What can hang from each mark
z_843: z_163
z_852: z_429 z_486
z_163: z_429 z_843
z_877: z_429
z_98: z_115
z_115: z_98 z_877
z_677: z_486
z_429: z_163 z_852 z_877
z_486: z_852 z_877

Known rows, with every way that one mark hangs from another
z_843(z_163(z_429(z_852 z_877))): [-0.50  0.24 -0.53 -0.36 -0.39 -0.22 -0.39 -0.41  0.18  0.09  0.15  0.38
 -0.08  0.22 -0.01  0.29  0.81 -0.24  0.40]
z_677(z_486(z_852(z_429(z_163)) z_877)): [ 0.24 -0.08  0.39 -0.34 -0.38 -0.26 -0.65 -0.21 -0.05 -0.12  0.54 -0.22
  0.02  0.25  0.08 -0.39 -0.83  0.24  0.26]
z_843(z_163): [ 0.11  0.06 -0.20 -0.22 -0.10 -0.33  0.35  0.18  0.01  0.26 -0.15  0.68
  0.15  0.19 -0.43  0.36 -0.03 -0.04  0.26]
z_98(z_115(z_877(z_429))): [ 0.16  0.35 -0.16 -0.19  0.56  0.05  0.22 -0.42  0.35  0.40 -0.24  0.57
  0.20  0.18 -0.55 -0.38 -0.21  0.28  0.05]
z_163(z_429(z_852(z_486) z_877) z_843): [-0.66 -0.12 -0.30 -0.01 -0.46 -0.12 -0.41 -0.24  0.22  0.01  0.13  0.01
 -0.08  0.04  0.20  0.05  0.67 -0.08  0.43]
z_877(z_429(z_163(z_843) z_852)): [ 0.07  0.04 -0.23 -0.39 -0.13 -0.08  0.13  0.19 -0.47  0.06 -0.25  0.06
 -0.07  0.28 -0.32  0.41 -0.10 -0.19  0.20]
z_429(z_163(z_843) z_852(z_486) z_877): [-0.36 -0.30  0.10  0.10 -0.44 -0.16 -0.14 -0.09 -0.07 -0.02 -0.09 -0.09
  0.10  0.03  0.03  0.03  0.34 -0.24  0.20]
z_163(z_429 z_843): [-0.05  0.17 -0.31 -0.28 -0.17 -0.20  0.27  0.28  0.07  0.22 -0.15  0.57
 -0.08  0.19 -0.21  0.41  0.09  0.03  0.41]
z_486(z_852): [ 0.16 -0.14 -0.10 -0.35 -0.08 -0.22 -0.28  0.00  0.32  0.36 -0.05  0.53
  0.16  0.08 -0.09 -0.04 -0.38  0.31  0.12]
z_163(z_843): [ 0.13 -0.09 -0.08 -0.22  0.00 -0.18  0.40  0.37  0.06  0.21 -0.28  0.61
  0.12  0.12 -0.40  0.33 -0.16  0.12  0.23]
z_843(z_163(z_429(z_877))): [-0.33  0.39 -0.35 -0.25 -0.27 -0.26 -0.08 -0.15  0.18  0.19 -0.01  0.55
 -0.02  0.23 -0.09  0.30  0.55 -0.20  0.44]
z_877(z_429(z_163 z_852)): [ 0.13  0.12 -0.32 -0.33 -0.24 -0.13  0.05 -0.12 -0.21  0.08 -0.17  0.04
 -0.05  0.24 -0.14  0.14 -0.03 -0.15  0.16]
z_98(z_115(z_877(z_429(z_163(z_843) z_852)))): [ 0.05  0.20 -0.08 -0.37  0.39  0.09  0.14 -0.32 -0.19  0.23 -0.30  0.25
  0.12  0.30 -0.64 -0.08 -0.07 -0.07 -0.01]
z_486(z_852(z_429) z_877): [ 0.17 -0.02 -0.06 -0.33 -0.39 -0.02 -0.68 -0.29  0.06  0.08  0.38  0.21
  0.07  0.22 -0.17 -0.05 -0.64  0.44  0.32]
z_98(z_115(z_877(z_429(z_163 z_852(z_486))))): [-0.09  0.06 -0.06  0.04  0.11 -0.04 -0.04 -0.64  0.08  0.22 -0.09 -0.07
  0.15  0.14 -0.29 -0.56 -0.03 -0.01  0.00]
z_115(z_98 z_877(z_429(z_163(z_843)))): [ 0.00  0.30  0.11 -0.21  0.41 -0.05  0.52 -0.12 -0.12  0.32 -0.65  0.38
  0.30  0.27 -0.73  0.07 -0.42  0.19  0.13]
z_877(z_429(z_852)): [ 0.03  0.05 -0.48 -0.33 -0.07 -0.09 -0.10 -0.18  0.08  0.12 -0.07  0.19
 -0.05  0.18 -0.15  0.09  0.03  0.10  0.19]
z_843(z_163(z_429(z_852(z_486)))): [-0.41 -0.06 -0.48 -0.09 -0.57 -0.39 -0.17 -0.18  0.04  0.12  0.21  0.15
 -0.10  0.13 -0.01  0.24  0.47 -0.18  0.43]
z_98(z_115(z_877(z_429(z_163(z_843) z_852(z_486))))): [-0.15 -0.01  0.02 -0.03  0.21  0.03  0.05 -0.33 -0.17  0.18 -0.19 -0.05
  0.13  0.19 -0.48 -0.29 -0.08 -0.04  0.04]
z_486(z_852(z_429)): [ 0.09  0.06 -0.28 -0.39 -0.33 -0.01 -0.37 -0.25  0.08  0.23  0.04  0.33
  0.14  0.23 -0.14  0.10 -0.39  0.38  0.26]
z_115(z_877(z_429)): [ 0.14  0.42 -0.08 -0.17  0.24 -0.09  0.16 -0.32  0.14  0.24 -0.17  0.29
  0.14  0.28 -0.37 -0.08 -0.30  0.23  0.09]
z_115(z_98 z_877(z_429(z_163 z_852(z_486)))): [-0.31  0.00 -0.03  0.06  0.03 -0.15  0.05 -0.70  0.14  0.21 -0.29 -0.11
  0.28  0.11 -0.30 -0.38 -0.12  0.19  0.06]

Rows
[-0.20  0.02 -0.47 -0.43 -0.30 -0.15 -0.03  0.03  0.07  0.12  0.00  0.39
 -0.14  0.19 -0.14  0.40  0.34 -0.03  0.37]
z_163(z_429(z_852) z_843)
[-0.19 -0.09 -0.01 -0.25 -0.29 -0.08 -0.06 -0.08 -0.09  0.00 -0.21  0.20
  0.09  0.17 -0.12  0.22  0.35 -0.28  0.14]
z_429(z_163(z_843) z_852 z_877)
[-0.43 -0.30 -0.16  0.15 -0.39 -0.15 -0.36 -0.46  0.46  0.04  0.11  0.04
  0.13 -0.08  0.21 -0.30  0.48  0.04  0.19]
z_429(z_852(z_486) z_877)
[ 0.20 -0.09  0.21 -0.28 -0.13 -0.33 -0.39 -0.13 -0.06 -0.22  0.44 -0.33
 -0.13  0.19  0.05 -0.39 -0.38 -0.03  0.22]
z_677(z_486(z_877(z_429(z_163 z_852))))
[ 0.17  0.16 -0.08 -0.22 -0.41  0.01  0.48  0.18 -0.46  0.06 -0.27  0.26
  0.09  0.37 -0.42  0.51 -0.26 -0.06  0.32]
z_852(z_429(z_163(z_843)))
[-0.07 -0.49 -0.02  0.13 -0.45 -0.27 -0.37 -0.25  0.30 -0.04  0.42  0.01
  0.05 -0.04  0.01 -0.28 -0.10  0.18  0.25]
z_429(z_852(z_486(z_877)))
[ 0.04 -0.43  0.14  0.15 -0.61 -0.32 -0.21 -0.17  0.02 -0.07  0.32 -0.16
  0.05  0.04  0.02 -0.23 -0.17 -0.07  0.22]
z_429(z_163 z_852(z_486(z_877)))
[-0.10 -0.39  0.02  0.02 -0.44 -0.25  0.16  0.16 -0.22  0.04 -0.11 -0.03
  0.08  0.07 -0.13  0.18  0.02 -0.18  0.19]
z_429(z_163(z_843) z_852(z_486))
[ 0.25  0.50  0.08 -0.16  0.08 -0.13  0.32 -0.24 -0.16  0.19 -0.27  0.13
  0.11  0.36 -0.36 -0.02 -0.37 -0.01  0.05]
z_115(z_877(z_429(z_163)))
[-0.31 -0.31 -0.16 -0.02 -0.52 -0.23 -0.43 -0.04  0.06 -0.06  0.44 -0.02
 -0.17  0.07  0.00  0.07  0.07  0.05  0.49]
z_163(z_429(z_852(z_486(z_877))) z_843)
[ 0.16 -0.15  0.22 -0.35 -0.22 -0.21 -0.81 -0.27  0.23 -0.07  0.63 -0.06
  0.04  0.17  0.06 -0.46 -0.74  0.50  0.31]
z_677(z_486(z_852(z_429) z_877))
[-0.13 -0.02 -0.10 -0.20 -0.39 -0.12 -0.13 -0.38  0.18  0.03 -0.10  0.18
  0.12  0.12  0.06 -0.04  0.41 -0.22  0.10]
z_429(z_163 z_852 z_877)
[-0.41  0.16 -0.50 -0.28 -0.39 -0.08 -0.39 -0.53  0.46  0.09  0.12  0.30
 -0.09  0.13  0.23  0.00  0.73 -0.06  0.32]
z_163(z_429(z_852 z_877))
[ 0.29 -0.03  0.25 -0.43 -0.06 -0.16 -0.48  0.33 -0.46  0.13  0.05  0.04
 -0.04  0.29 -0.35  0.16 -0.85  0.06  0.26]
z_486(z_852 z_877(z_429(z_163(z_843))))
[ 0.01 -0.13 -0.02  0.25 -0.58 -0.09 -0.14 -0.24  0.05 -0.05  0.38 -0.02
  0.10  0.11 -0.11 -0.14 -0.37  0.30  0.43]
z_852(z_429 z_486(z_877))
[-0.69  0.03 -0.42 -0.02 -0.56 -0.30 -0.48 -0.43  0.20  0.06  0.24  0.08
 -0.07  0.09  0.15  0.08  0.79 -0.24  0.46]
z_843(z_163(z_429(z_852(z_486) z_877)))
[-0.29  0.26 -0.23 -0.23 -0.18 -0.10 -0.03  0.04  0.21  0.17 -0.13  0.49
 -0.04  0.16 -0.05  0.26  0.42 -0.04  0.41]
z_163(z_429(z_877) z_843)
[-0.03 -0.48  0.24  0.10 -0.50 -0.26 -0.14  0.12 -0.24 -0.10  0.23 -0.16
  0.03  0.08 -0.17  0.02 -0.23 -0.12  0.25]
z_429(z_163(z_843) z_852(z_486(z_877)))
[-0.18  0.13 -0.20 -0.33 -0.32  0.10 -0.66 -0.49  0.23  0.16  0.07  0.25
  0.15  0.20  0.02 -0.06 -0.07  0.31  0.26]
z_486(z_852(z_429(z_877)))
[ 0.06  0.36  0.02 -0.14  0.30 -0.10  0.44 -0.43  0.14  0.35 -0.54  0.36
  0.31  0.24 -0.54 -0.18 -0.38  0.25  0.05]
z_115(z_98 z_877(z_429(z_163)))
[ 0.09  0.27 -0.17 -0.30  0.28  0.04  0.07 -0.62  0.08  0.25 -0.20  0.24
  0.13  0.26 -0.44 -0.36 -0.01 -0.02 -0.06]
z_98(z_115(z_877(z_429(z_163 z_852))))
[-0.13  0.15  0.06 -0.37 -0.36  0.09 -0.43 -0.13 -0.29  0.09 -0.13  0.13
  0.13  0.31 -0.15  0.26 -0.18  0.02  0.27]
z_486(z_852(z_429(z_163(z_843) z_877)))
[ 0.19  0.12 -0.10 -0.38 -0.49 -0.05 -0.20 -0.18 -0.20  0.18 -0.07  0.15
  0.12  0.30 -0.12  0.14 -0.48  0.12  0.20]
z_486(z_852(z_429(z_163)))
[-0.34 -0.15 -0.28 -0.03 -0.62 -0.41 -0.48 -0.23  0.02 -0.03  0.56  0.03
 -0.15  0.13 -0.04  0.11  0.22 -0.11  0.51]
z_843(z_163(z_429(z_852(z_486(z_877)))))
[ 0.17  0.02  0.18 -0.41 -0.33 -0.22 -0.36 -0.15 -0.04  0.03  0.20 -0.11
  0.07  0.24  0.11 -0.24 -0.56  0.20  0.21]
z_677(z_486(z_852(z_429(z_163))))
[ 0.14 -0.17  0.29 -0.36 -0.03 -0.29 -0.31  0.17 -0.31 -0.25  0.34 -0.33
 -0.15  0.23 -0.13 -0.14 -0.44 -0.07  0.25]
z_677(z_486(z_877(z_429(z_163(z_843) z_852))))
